Each row was made from one small tree. The marks that hang from a mark follow it in brackets, in alphabetical order. Every link used is in the known rows. Write each row's tree.
Known rows:
vonu{ratura{riso}}: [-12   0  -4 -17  38  47   0  10  -2  -7  -6   5  19 -13  19  18   4 -22
  46 -23  -4 -25 -24  10  37  17  24  25  19   7  20   9  -3   0  16  15
  -2  14  11   6  20 -20  10  -4  -8 -27 -20 -18 -14   3  10 -12  -3  -2
 -52   9 -18 -38  24 -54   3  26  -8 -21  19   9  19]
lote{magu}: [-24   0  19 -21  27  16 -18  -3  -3 -29   5  -5  17  15 -10  40   6  -7
   6  -8  -4 -25 -42   3  37  10  -1  24  23  32  32   3 -10  -5  -1   9
   5  18   5  -2  15   3  18  -4 -26 -17  13 -21 -10 -14  15   1   3 -17
 -41  10 -15   9  16 -28   1   6  -4  11  -9  13   3]
rukod{ratura}: [-26  -6  13 -33  38  39  -8  -4  -9 -24   2  -7  32  12  12  28   8 -11
  21  -6   7 -27 -52   6  34  23   1  37  26  -4  20  19  -1  -4  12   9
  -3  15  13  -1   9 -15   5   0 -34 -16  -8 -18  -5  -8   3 -11  -6 -11
 -39  -6   5 -24   5 -38  14   3  10  -1  16   8  -3]
lote{dalos{donek} magu{vonu{ratura}}}: [ -8 -28  12  25  11  26 -21  25   8  -4  -4  -5 -15 -29 -13  15 -15  -7
  11 -12  33 -18 -28   3  20   7  14   0   7  27  10  -9  -7 -10  -5   7
  10   6   0  -1  -9  -1  -5  -7   1 -19 -26 -11   5   5   7   3   9 -13
   9   9   6  15  17  -9  -7  -1 -14  22  -9 -18  17]
lote{dalos{donek fiza vonu{ratura{riso}}}}: [ 15   0  -3  25   1  17  -4  16  12  14 -14  -7   7 -28  -2  19 -20 -18
  39  -9   4  -5  31   7   7 -13  25 -13  15  -9  -5  -4   2  19   1  -1
 -13  13 -25 -28   5  -9  -7   0   6 -21 -37  20   0  19   2 -18   7  12
  -2   8  13 -18  11   4   8  25  -3  -2   9 -26   5]
fiza{dalos{lote{magu} vonu{ratura{riso}}}}: [ 14 -14   5   2  16  17 -25 -14   3  13 -14  -8  -7 -15 -22  31 -12 -28
  19 -14   6  17  27  17   9  -8   3  16   7  18  -1   9  -6  -3  -4  19
   1  -1 -18  -6 -15  24  20  -5   6 -28 -29   0   8  -3  19 -13  26   9
 -40  19   8 -15  11 -10   6  29 -11 -34   8  24  21]
dalos{donek fiza lote{magu} vonu{ratura}}: [ 20   3  11  26 -21   0 -10   0  23 -13  -7  -6   2  -4 -19  42 -23 -13
  -6  11   2  15  -2   0 -29 -20  12   8   6  -6   0   5  -4  -7 -14   2
   2  20  -1 -42  -7  13  20   8  10 -12  -8   9  20  -7 -17 -24   1  -1
 -10   7  28  -8  -1  23  12   1 -19  13   9   2 -26]
ratura{vonu}: [ -9  -3  27 -13  41  32 -15  -3 -15  -5  -1  14  28 -25   9   6   2 -11
  31  -4 -22 -35 -28  10  48  25  18  16  33   0  -5   5 -11  -4   2   1
  -3   6  14  -4  17  -6  20   3 -30 -16  -1  -4 -11  -8  15  -2  -2 -10
 -39   8  -9 -13  19 -46   0  15   6 -15   3   8  -8]
fiza{dalos{donek lote}}: [  1 -14  12 -11  18  18 -13 -12  -5 -12  10   7  19   3 -18  21   9 -12
  -9  -5 -12   8   5  24  17  -6   8   6  28  -3  28   6  14 -12  -3  15
  12  10   2   2 -30  32   1  17   8 -16  18   0  16   7  17  -8 -10  22
  -5   9  24 -10   7  -6   7  19  14  -8   9   5   3]
dalos{donek fiza vonu{ratura}}: [  4  -3   6  22   0  21  12  10   4 -13  -4  -9  22 -16   6  25 -18 -10
  13  -5  -6   1 -14   1 -11  -9  18  -4  32 -12  -9   7   1   3   0  -3
  -5  16  -3 -30  14 -18  -3   9  -3  -6 -12  11  15  11 -21 -19  -7  -2
  -7   7  20 -18   2  -6  18  15   2   1  33 -15 -29]
lote{dalos magu}: [-30 -12  18  -7  35  21 -30   0   6 -11   2  -9   5  12 -18  31  -8  -6
  -4 -12   5 -29 -30  18  46  -2   6  10  17  40  36  -7 -11  -3  -3   9
   0   5  -9 -11  -1  13  16  -8 -23 -23   5 -18 -21 -20  24   8  11 -11
 -21  14  -1  28  15 -10  -2   6 -12  14 -23   2   8]
dalos{donek vonu}: [ -6  -6  19   6  11   5  -4  -2 -10 -19   3   6  39 -22 -10  13   3 -25
  11  12 -21 -18 -23   4   8   7   7   5  38  -4  -7  15   2   2  -4   7
   1  16  -4   4  10   1   4  18  -8 -16  11   0  18  18  -1 -19  -4 -12
  -5  -2  11 -12  15 -17  14  17  24  -8  24   0 -16]
lote{dalos{donek fiza} magu}: [ -2  -3  14   1   6   8 -31   2  21 -21  10  -9   8  21 -25  44 -13  10
  -5   4  -1 -21  -3  15  20 -19   8  -4  23  17  40 -13  -1   3  -9  -5
  -2  22 -25 -28  -4   4   0  -1  -4 -15  10   2 -17  -2  16  -4   1   5
   5  10  13  37   9  21  -7   3  -5  39 -22 -11  -9]
dalos{donek fiza lote vonu}: [ 16   8  26   9 -17  -7  -5 -12   4  -4   4   9  29  -9 -21  27 -14 -10
   0  21 -37  10  15   5 -20 -17   7  10  29 -28  -1  20   5   6  -6   0
   1  23   0 -38 -10  19  14  25   3 -13   8  19  23   6  -7 -20 -12   6
  -6  -2  33 -19  -1  24  18   4   1   2  17  -2 -30]
fiza{dalos{donek lote{magu} vonu}}: [  9 -14  19  16  -2  -8 -26 -10  -2  -7   4  -1  12  -9 -45  34  -8 -16
 -20   9 -10  21  14  11   2 -17 -10   7  13   7   2   4   2 -14 -21  15
   9   5 -19  -5 -26  33  10   6   4 -17  11   9  22   4  10  -7  15   3
  -5   5  29  11   6  19   6  23  18  -3   2  12  -5]
riso{ratura{vonu}}: [-11   2  28 -17  38  40  -8 -17 -15   6 -12   4  28 -26   8  20 -10 -18
  32 -12  14 -28 -35  -8  51  34  29  18  13 -13   5   2  -7  -2  13   0
 -10  -6  24  -6  13  -2  18 -10 -41  -6 -19  -9 -10  -3   1  -2  -6 -15
 -44   7   2  -4  14 -42   7  -1   0 -21   8  21 -14]
lote{dalos{donek fiza vonu{ratura{riso}}} magu}: [ 21  -5  -5  28  -3   6 -21  16  27   4 -11  -8  -7 -18 -16  35 -29 -10
  29   0  22 -10  28   8   7 -25  12  -4   8  11   7  -8  -5  18 -11   1
 -10  12 -33 -38   4  -8   5 -14   4 -22 -34  12  -5  11   5 -16  22   8
  -5  12  12   8  15  18   0  23 -13  12  -5 -18   8]
dalos{donek fiza lote{magu} vonu}: [ 25  12  30  17 -24 -14 -27 -10  14 -14   8   4  13   2 -30  38 -12  -3
  -1  19 -20  10   6   0 -21 -18   0  13  20  -1   6   7  -6   3 -10   4
  10  28 -11 -44 -13  24  21  16   2 -13   8   8  16  -5  -5 -22   5  -1
  -8  -1  29   1   1  37  11   5  -6  21  -4   5 -24]
magu{lote{dalos{donek fiza}} vonu{ratura}}: [ -6 -26  18  10   4  34  -6  22  11  22   2  -1   8 -31 -17  -7 -15  14
  28 -14   9 -17   5  -1   9  -3  22 -14  25   0  18   2   6   0  21  -1
   0  16  -1 -33 -22  10 -22  20  16  -4 -42 -11  19  -1 -11  -1 -20   5
   9  13   8 -17  12  -2  -4 -13 -12  19 -10 -29   3]

Which tree is each row?
[  0 -15  11  19   7  20   9  11  15  14  -9  -5   6 -23 -18   6 -23   5
   9 -11  -1  -6  19   2  -2 -12  18 -13  14  -7   5  -3   3  -4   0  -1
  -9  16 -14 -37 -16  16 -10  19   8  -5 -49   1  22   1 -21 -10 -11  12
   9  13  18 -18   0   4  10  -4   2  11   0 -18 -17] => magu{lote{dalos{donek fiza vonu{ratura}}}}
[ 37  10   6  12 -16   3   2   3   9   4 -10  11   8 -23  -1  19 -14 -28
  37   3 -19   8  28  -4 -20 -15  20   7  15 -30 -12  16   2   8   2   7
   2  26  -4 -37  -1   3   4  11  17 -19 -23  13  21  12  -9 -29   1  16
 -22   0  19 -44   8   7  19  15 -15 -11  19  -4  -6] => dalos{donek fiza lote vonu{ratura{riso}}}
[ 10   9  25  11  -3   2  -3  -1  -5 -10   6   2  42 -14  -9  26  -8  -7
   9   6 -29  -4  -4   4   1 -10   7  -3  45 -12  -2  12   4  11  -3  -4
  -7  25  -3 -25  19  -8   3  16  -7  -7  17  11  16  13  -7 -22 -11  -6
  -4   9  16  -5   6   4  10  20  10   6  19 -17 -26] => dalos{donek fiza vonu}
[ 10 -10   0  24  -6   9 -17   9  24 -10  -8 -17  -4  -8 -25  33 -32  -3
  -5   0  16  -5  -2  11   1 -25  11  -8   5  12   4 -12  -4   7 -20  -4
  -5  17 -25 -38   8  -4   2  -8   2 -16 -21  17   1   2  -6 -11  13  -3
   4  13  18  18   5  16  -1   9 -12  26  -5 -17 -13] => lote{dalos{donek fiza vonu{ratura}} magu}
[ -2 -23  23 -13  14  42 -11  19   7  40 -11  -5  -1 -34  -2 -11 -15  13
  69 -21  -1 -20  34   1  31   4  28   6  28   3  25  12  -6   8  36   8
  -7  15  -3 -27 -12  10  -9  12   2  -7 -57 -14   0 -12   9   3  -4   8
 -30  11 -14 -29  19 -24 -10  -5 -21  -3 -10 -19  21] => magu{lote{dalos{fiza}} vonu{ratura{riso}}}
[ 12 -28  15   2  -3  29  -6  24  12  37  -3   4  -5 -36  -2  -7  -7   3
  69 -16   8 -24  38   3  17  -5  26  -8  24  -7  20   3   3   6  30   4
   1  23  -9 -28 -19  10 -28  15  29  -8 -52 -12  15   2   3   1 -10  14
   2   5   3 -29  14  -9 -11  -6 -17   6 -14 -26  26] => magu{lote{dalos{donek fiza}} vonu{ratura{riso}}}
[ -9 -10  37  -1   6   8 -39   5   5  11  -1 -15   4  -3 -26  24 -20  16
  22  -4   1 -28 -10   5  28  -6   5  -2  31  26  26   8 -14  11   2   6
   4   9  -6 -32   7   2   7   6 -22 -11  -1  -3  -8 -20  25   8   8  -9
 -15  16   0  33  12   8 -17  -2 -25  24 -29 -15   3] => lote{dalos{fiza} magu{vonu}}
[ -2 -22  -7  17  21  28   5  -2  -4  -7 -10  -9  25 -29  -7  18   1 -14
  -4 -20   8  10  -8   8  11  -7   9 -16  23   0  -9  -2  12  -8  -8   9
  -1  -7  -9  -2   0  -5 -13   1  -1  -8 -11  10  22  15  -3  -9   0   4
  -3  18  21 -16   2 -24   8  38  27 -22  34   1  -6] => fiza{dalos{donek vonu{ratura}}}
[  8 -13  12  16   5   5 -17 -20 -12   1   8   5  26 -18 -34  12   1 -24
 -10   5 -21  20  16  20  -4  -9  -1   0  29  -5  -5  12  11  -8 -15   8
  15  -4 -10  -8 -29  26   7  23   4 -19  10  11  35  11  16 -17  -3  13
   0   7  37 -12  -1   5  10  27  24 -24  16   4  -6] => fiza{dalos{donek lote vonu}}
[  7  -1  13  13  -7   4 -12  -9  19  -5 -10 -14   1   1 -17  38 -26  -7
  -4   7  -8  10  -6  -5 -20 -14   8  17   6   6   3   8 -14  -3  -8   2
  -3  19   2 -51   7  14  26  11 -12  -7 -16   7   5 -28 -14 -14   8  -4
 -40  14  17 -15  -1  16  11  -2 -26  -3   5   7 -26] => dalos{fiza lote{magu} vonu{ratura}}
[  6 -19  -2  19   9  17   5 -10  -5   2 -10   6  10 -24 -21  19  -7 -20
 -17  -6  -4  32   7  12  -5 -12  12  -5  15  -8  -6   2   9 -16 -10   3
  10  -5  -2 -10 -25  25   0  12  11 -17 -14   8  30  14  -1 -13   0   9
   1  13  36 -28  -2  -6  18  19  14 -28  27   7  -6] => fiza{dalos{donek lote vonu{ratura}}}
[-12 -29  19   2  15  26 -21  -7   5   8  -5 -15  -6 -11 -20  19 -12   3
   5 -20  12  19  -6  13  19  -3   8  14  13  27  13   8  -3 -19   3  16
  16  -7  14  -4 -12  24  11   5  -6 -12 -13  -7  18 -19  15   5  10   0
 -28  21  11  -2  11 -15  -2   6 -14 -16   2  12  14] => fiza{dalos{lote{magu{vonu{ratura}}}}}
[  7 -14  36  12 -10   6 -32   2  -1  -9   6  11   0 -10 -28  19   4 -12
   9   6 -12   1 -21  -3  11  10  -1  19  26   7  16  12  -5  -8   7  22
  27  22   9  -2 -21  29   6  22   8 -13   9 -15  17  -9  13 -10  -1 -15
  -3  -3  13   3  23   9   1  -5 -14  16 -14  -5   1] => dalos{donek lote{magu{vonu}}}
[  1  -9  26  14 -15   6 -40  11  16  -1   5  -8   4  -6 -24  22 -19  12
  17   3   4 -22   0   9  24  -4   2  -8  29  19  23   2   0  12   1   3
   7  18 -16 -26  -2   3  -4   1  -8 -12   6   2  -1  -6  16   1   4  -7
  10  10   8  37  11  22 -16  -2 -13  36 -27 -24   3] => lote{dalos{donek fiza} magu{vonu}}
[ 29  -9   2  19   3   8 -23  -2   9   9 -14  -6  -9 -20 -27  29 -10 -33
  16  -7  10  30  36  14   2 -14   4  12   6   6  -1   5   0  -8  -9  18
   2  -1 -26  -3 -23  24  11 -11  20 -23 -24   9  19  15  10 -16  22  15
 -13  12  16 -18   9   2  10  30  -4 -20   9  10  20] => fiza{dalos{donek lote{magu} vonu{ratura{riso}}}}
[-33 -40  26  -6  33  45  -2  16   0  30  -9  -3   1 -39 -10 -17  -4   6
  33 -23   5 -26 -12   5  32  16  19   5  18  24  15   7  -1  -7  18  13
   0   4   9  -8 -22  23  -7  21  -4  -7 -48 -27  15 -18   4   7 -10  -9
 -18   7  -9 -27  16 -37  -6 -11  -8  -4  -9  -8  13] => magu{lote{dalos} vonu{ratura}}
[ 18  -9   3   9   1  15   1  16  12  28 -13   6   1 -27 -13   2 -15 -12
  43  -4   1  -5  44   7   8 -10  19  -3  15  -7   2  -2  -2   9  12  -1
 -15  21 -28 -37 -19  13  -6   4  21 -11 -53   1  17  10  -6 -13   3  22
  -1  10  15 -28   7   7   6   7  -7   2   1 -19   8] => magu{lote{dalos{donek fiza vonu{ratura{riso}}}}}
[-17 -20  28  -3  20  30 -11  13   2  -5  -5 -11   3 -19  -2  23  -2  -4
  24 -18  13 -19 -47  -3  27  17   7  21  23  26  12   7  -6  -9   9  12
   9   6  20  -2  21 -11   3  -2 -14 -12  -9 -22   2 -17  -4   0   7 -29
 -38  14 -14   2  22 -40  -3  -2 -16   4   6   2   9] => lote{magu{vonu{ratura}}}
[  9 -36  15  19  -5  22 -25   2   7  -1  -2  -7  -6 -15 -22  17  -4  -5
  -4 -15  19  24  -3  11   6  -7   5   4  16  14  17  -1   4 -25  -6  17
  19   2   7  -2 -27  24  -5   8  13  -7  -9  -2  24  -2   8  -3   8   6
   3  16  20  -2  18  -4  -6   9  -9  -7   3   0   8] => fiza{dalos{donek lote{magu{vonu{ratura}}}}}
[ -3 -11  17  -3  23   7 -15 -24 -12   9   1  -2  27 -12 -27   9  -5 -10
  -9  -7 -26  16  11  16  13  -4   2   5  26  -2  -9  20   8  -5  -1  13
   4  -3  -4 -10 -15  32  13  18 -16 -18   4   3  22  -5  25 -13   3   7
 -30  17  24 -18  -1  -9  13  20  16 -33  17  15  -9] => fiza{dalos{lote vonu}}
[ -2  -7  10  -5  11  24 -14   2   9 -14  11  -6  17   4  -7  22  -9   5
   5  -5 -13 -23  -2  13  21 -11  15 -12  32  -2  36  -1   8  11  -4  -4
  -6  23 -11 -19   1  -3  -6  12  -2 -17   8   5 -13   9  16  -1 -10  16
  12  10  20  11   1   8   3  11   5  24  -7 -21 -14] => lote{dalos{donek fiza}}
[  5  11   6  -1  13  18   4   9   8  11 -15  -6  23 -20  14  21 -15 -14
  49 -13 -14 -10  13   4  13  -1  21  11  27  -5  -9  21  -3  19  10   4
 -11  17  -4 -26  36 -23  13   1 -13 -14 -22  11  -1   5  -6 -15   3  -2
 -47  14  -3 -33  10 -20   8  25 -10 -19  30  -4   1] => dalos{fiza vonu{ratura{riso}}}
[ -7 -27  -5  33   9  16 -13  13  17 -13  -6  -9  -8 -22 -22  29 -17 -15
 -11  -1  31 -12 -14   6   9  -7   7 -11   1  27  -1  -9  -7  -3 -22   4
   2   2 -22 -14  -3   0  -2  -5  -1 -18 -23   5   8  11  -4  -7  16  -8
   5   8  12  18   8   1   6  15  -4   9   4  -5  -2] => lote{dalos{donek vonu{ratura}} magu}
[ 43  10   7  20 -20  -1 -20   7  19   2 -15   4  -5 -12 -16  39 -21 -19
  27   4  -4  12  27   0 -24 -17  14  16  12  -4  -1   9  -7   4  -6   8
   3  24 -13 -35  -6   5  17   3  18 -23 -24   7  15   5  -6 -26  11   6
 -23   1  21 -19  14  20   8   7 -23   4   3   3   3] => dalos{donek fiza lote{magu} vonu{ratura{riso}}}
[ -7 -24  22 -23  26  43   4  17  -7  24 -12   5   4 -42   5 -12   6 -11
  77 -22  -3 -25  -3  -2  30  30  24  27  32   3  11  16  -7  -5  37  17
  -1  20  16   8   0   3  -5  10   7 -14 -46 -35  14  -5   8   1  -9 -14
 -47   2 -23 -50  29 -52  -3  -1 -12 -21   6   1  33] => magu{lote vonu{ratura{riso}}}
